Each row was made from one path, in order. Every step used is in the known rows, and no mark comes twice. Write each row's path.
In the rows, 128 means zero.
Known rows:
W/J/N: 86; 150; 133; 110; 130; 118; 122; 125; 140; 119; 127; 140; 108; 136; 124; 150; 79; 149; 119; 117; 140; 120; 112
W/J/N/E: 98; 163; 126; 120; 129; 109; 125; 122; 148; 135; 107; 154; 120; 135; 109; 152; 90; 129; 119; 118; 158; 137; 135
Z/J/N/E/V: 109; 153; 193; 110; 110; 94; 132; 140; 162; 175; 128; 136; 123; 145; 120; 164; 106; 109; 153; 107; 131; 103; 138
N/E/V/J/W: 133; 110; 198; 123; 154; 112; 126; 142; 173; 127; 104; 132; 118; 137; 93; 159; 167; 87; 140; 185; 119; 119; 117
J/N/E/V/B: 139; 133; 188; 112; 115; 106; 114; 122; 171; 160; 127; 147; 118; 134; 117; 160; 67; 101; 147; 148; 131; 94; 131
B/N/E/V: 134; 166; 181; 120; 116; 109; 142; 149; 132; 140; 128; 129; 141; 148; 102; 161; 156; 111; 163; 134; 160; 111; 122
B/N/E/V/J: 140; 155; 216; 140; 124; 111; 131; 132; 143; 139; 106; 125; 136; 155; 87; 161; 152; 89; 137; 153; 155; 104; 118
E/V: 132; 134; 170; 111; 127; 128; 136; 142; 145; 140; 150; 115; 123; 134; 134; 144; 131; 119; 151; 134; 117; 103; 111
M/V/J/N/E: 132; 132; 150; 144; 141; 137; 98; 110; 156; 143; 79; 141; 129; 124; 88; 140; 91; 82; 110; 158; 156; 120; 141
M/V/J/W/L/N: 143; 111; 170; 142; 133; 113; 107; 126; 125; 33; 91; 135; 120; 132; 97; 147; 129; 113; 132; 182; 194; 114; 110
B/N/E/V/J/W/L: 127; 141; 228; 129; 132; 73; 146; 140; 143; 73; 83; 119; 111; 171; 70; 175; 160; 111; 169; 174; 169; 100; 101
Z/J/W/L/V/B: 133; 121; 223; 149; 116; 70; 139; 104; 143; 75; 86; 119; 105; 155; 110; 145; 60; 159; 163; 130; 180; 114; 111
L/V: 127; 130; 161; 139; 137; 145; 124; 119; 140; 124; 116; 101; 126; 135; 115; 127; 114; 130; 137; 134; 156; 130; 127
W/L: 131; 138; 139; 134; 115; 98; 144; 116; 120; 90; 111; 116; 116; 146; 125; 129; 107; 137; 144; 118; 153; 116; 124
J/N: 98; 122; 130; 108; 131; 127; 113; 131; 141; 130; 127; 129; 111; 133; 121; 142; 104; 132; 132; 133; 120; 113; 130
M/V/E: 156; 112; 128; 154; 134; 152; 132; 102; 124; 121; 103; 133; 154; 124; 121; 134; 89; 122; 99; 130; 158; 123; 122
N/E/V: 144; 146; 163; 120; 126; 119; 138; 138; 154; 156; 132; 129; 136; 131; 120; 147; 142; 97; 150; 135; 134; 118; 133
B/N/E: 130; 161; 140; 138; 117; 109; 134; 136; 114; 129; 105; 141; 146; 140; 96; 146; 152; 121; 141; 128; 172; 136; 139
L/N/E/V/J/W: 139; 111; 202; 122; 139; 114; 110; 151; 164; 100; 120; 146; 129; 133; 96; 166; 185; 78; 134; 193; 153; 118; 125
M/N/E/V: 160; 146; 194; 105; 138; 139; 148; 118; 157; 156; 113; 120; 151; 116; 140; 143; 138; 103; 155; 130; 151; 124; 129
W/L/N: 137; 139; 144; 131; 100; 102; 128; 125; 111; 64; 127; 131; 126; 142; 129; 137; 126; 128; 139; 127; 186; 114; 132
L/N/E/V/J: 155; 136; 202; 137; 118; 123; 111; 130; 156; 128; 126; 140; 139; 136; 109; 153; 157; 65; 117; 161; 162; 111; 135
Z/L/V/B/N/E: 156; 146; 205; 169; 84; 94; 115; 107; 131; 135; 71; 122; 137; 145; 98; 139; 68; 140; 167; 118; 198; 116; 141
E/V/B/N: 146; 147; 212; 121; 105; 107; 130; 132; 129; 125; 143; 132; 129; 147; 121; 159; 96; 133; 157; 141; 146; 86; 96

Which path is each row?
116; 124; 158; 137; 137; 120; 105; 111; 161; 144; 87; 138; 117; 139; 91; 143; 111; 88; 105; 153; 134; 121; 147 | V/J/N/E
155; 153; 163; 149; 105; 97; 126; 116; 120; 129; 102; 157; 145; 137; 99; 146; 103; 121; 136; 135; 175; 128; 136 | V/B/N/E
150; 135; 198; 139; 133; 120; 128; 121; 165; 154; 110; 125; 130; 140; 105; 146; 139; 74; 123; 154; 129; 112; 128 | N/E/V/J
141; 142; 207; 150; 122; 76; 137; 115; 134; 59; 67; 126; 120; 160; 70; 160; 95; 146; 175; 163; 219; 125; 120 | J/W/L/V/B/N/E
185; 140; 218; 116; 125; 128; 139; 100; 163; 158; 108; 137; 149; 113; 143; 144; 89; 102; 148; 138; 154; 115; 125 | M/N/E/V/B
119; 83; 204; 150; 136; 118; 104; 124; 159; 105; 71; 93; 102; 141; 99; 133; 117; 137; 148; 160; 136; 115; 118 | Z/L/V/J/W
137; 132; 179; 108; 118; 83; 137; 156; 144; 64; 125; 139; 123; 142; 109; 169; 167; 111; 176; 165; 182; 113; 126 | J/W/L/N/E/V
176; 129; 199; 138; 68; 91; 106; 129; 149; 141; 125; 152; 138; 125; 140; 147; 89; 104; 160; 128; 167; 96; 144 | Z/L/N/E/V/B
154; 156; 195; 159; 114; 113; 122; 107; 133; 126; 89; 132; 143; 144; 86; 145; 89; 124; 145; 142; 204; 130; 134 | L/V/B/N/E
168; 139; 187; 132; 112; 106; 129; 118; 159; 158; 128; 146; 135; 128; 124; 147; 92; 97; 144; 143; 138; 110; 129 | N/E/V/B
126; 161; 193; 114; 115; 98; 124; 115; 171; 147; 126; 158; 115; 138; 120; 168; 43; 119; 136; 133; 150; 103; 113 | W/J/N/E/V/B
156; 123; 164; 152; 131; 103; 110; 123; 133; 49; 74; 149; 132; 130; 83; 149; 141; 92; 131; 183; 212; 130; 132 | M/V/J/W/L/N/E
106; 123; 210; 143; 135; 117; 114; 95; 157; 86; 77; 86; 91; 167; 90; 141; 66; 121; 129; 147; 167; 94; 119 | W/L/V/J/N
158; 125; 211; 146; 88; 104; 103; 132; 153; 138; 108; 129; 133; 136; 122; 146; 136; 81; 141; 139; 157; 96; 142 | Z/L/N/E/V/J
103; 113; 198; 138; 147; 146; 97; 106; 164; 124; 95; 98; 103; 149; 93; 139; 87; 111; 112; 157; 145; 106; 125 | L/V/J/N
108; 116; 207; 109; 137; 130; 110; 129; 169; 140; 129; 112; 101; 148; 113; 156; 104; 99; 127; 157; 103; 79; 108 | E/V/J/N
131; 145; 206; 116; 101; 60; 145; 153; 140; 80; 120; 143; 126; 150; 114; 172; 157; 117; 177; 133; 186; 112; 128 | Z/J/W/L/N/E/V
118; 136; 202; 154; 133; 107; 117; 90; 166; 102; 58; 100; 103; 164; 77; 143; 76; 101; 130; 149; 186; 111; 141 | W/L/V/J/N/E
131; 109; 220; 117; 128; 96; 122; 143; 148; 45; 123; 119; 104; 153; 108; 165; 153; 108; 149; 183; 159; 89; 98 | E/V/J/W/L/N
126; 91; 177; 148; 148; 111; 149; 103; 144; 53; 76; 98; 118; 161; 97; 149; 102; 150; 134; 151; 179; 119; 111 | J/W/L/V/E
125; 108; 215; 119; 143; 92; 139; 133; 158; 72; 107; 106; 93; 158; 104; 157; 135; 118; 155; 175; 126; 90; 89 | E/V/J/W/L
116; 94; 195; 142; 166; 138; 112; 123; 161; 95; 90; 103; 108; 140; 86; 139; 139; 120; 127; 184; 140; 130; 111 | L/V/J/W
159; 146; 215; 143; 105; 95; 127; 118; 148; 90; 109; 128; 128; 154; 106; 154; 137; 74; 133; 153; 186; 98; 132 | W/L/N/E/V/J
137; 120; 209; 129; 141; 82; 141; 130; 167; 89; 87; 119; 106; 155; 90; 159; 146; 97; 155; 175; 142; 107; 113 | N/E/V/J/W/L
114; 115; 173; 129; 145; 106; 139; 126; 142; 58; 93; 96; 103; 150; 99; 142; 120; 153; 168; 156; 171; 125; 112 | J/W/L/V
178; 150; 202; 135; 86; 81; 129; 115; 142; 93; 127; 149; 132; 143; 125; 155; 90; 96; 153; 142; 196; 97; 133 | W/L/N/E/V/B
143; 142; 170; 140; 106; 107; 123; 119; 111; 113; 120; 144; 133; 140; 113; 143; 92; 142; 135; 136; 158; 112; 114 | V/B/N
120; 102; 174; 136; 144; 91; 131; 120; 141; 61; 83; 118; 98; 152; 97; 142; 132; 127; 133; 168; 137; 115; 107 | V/J/W/L
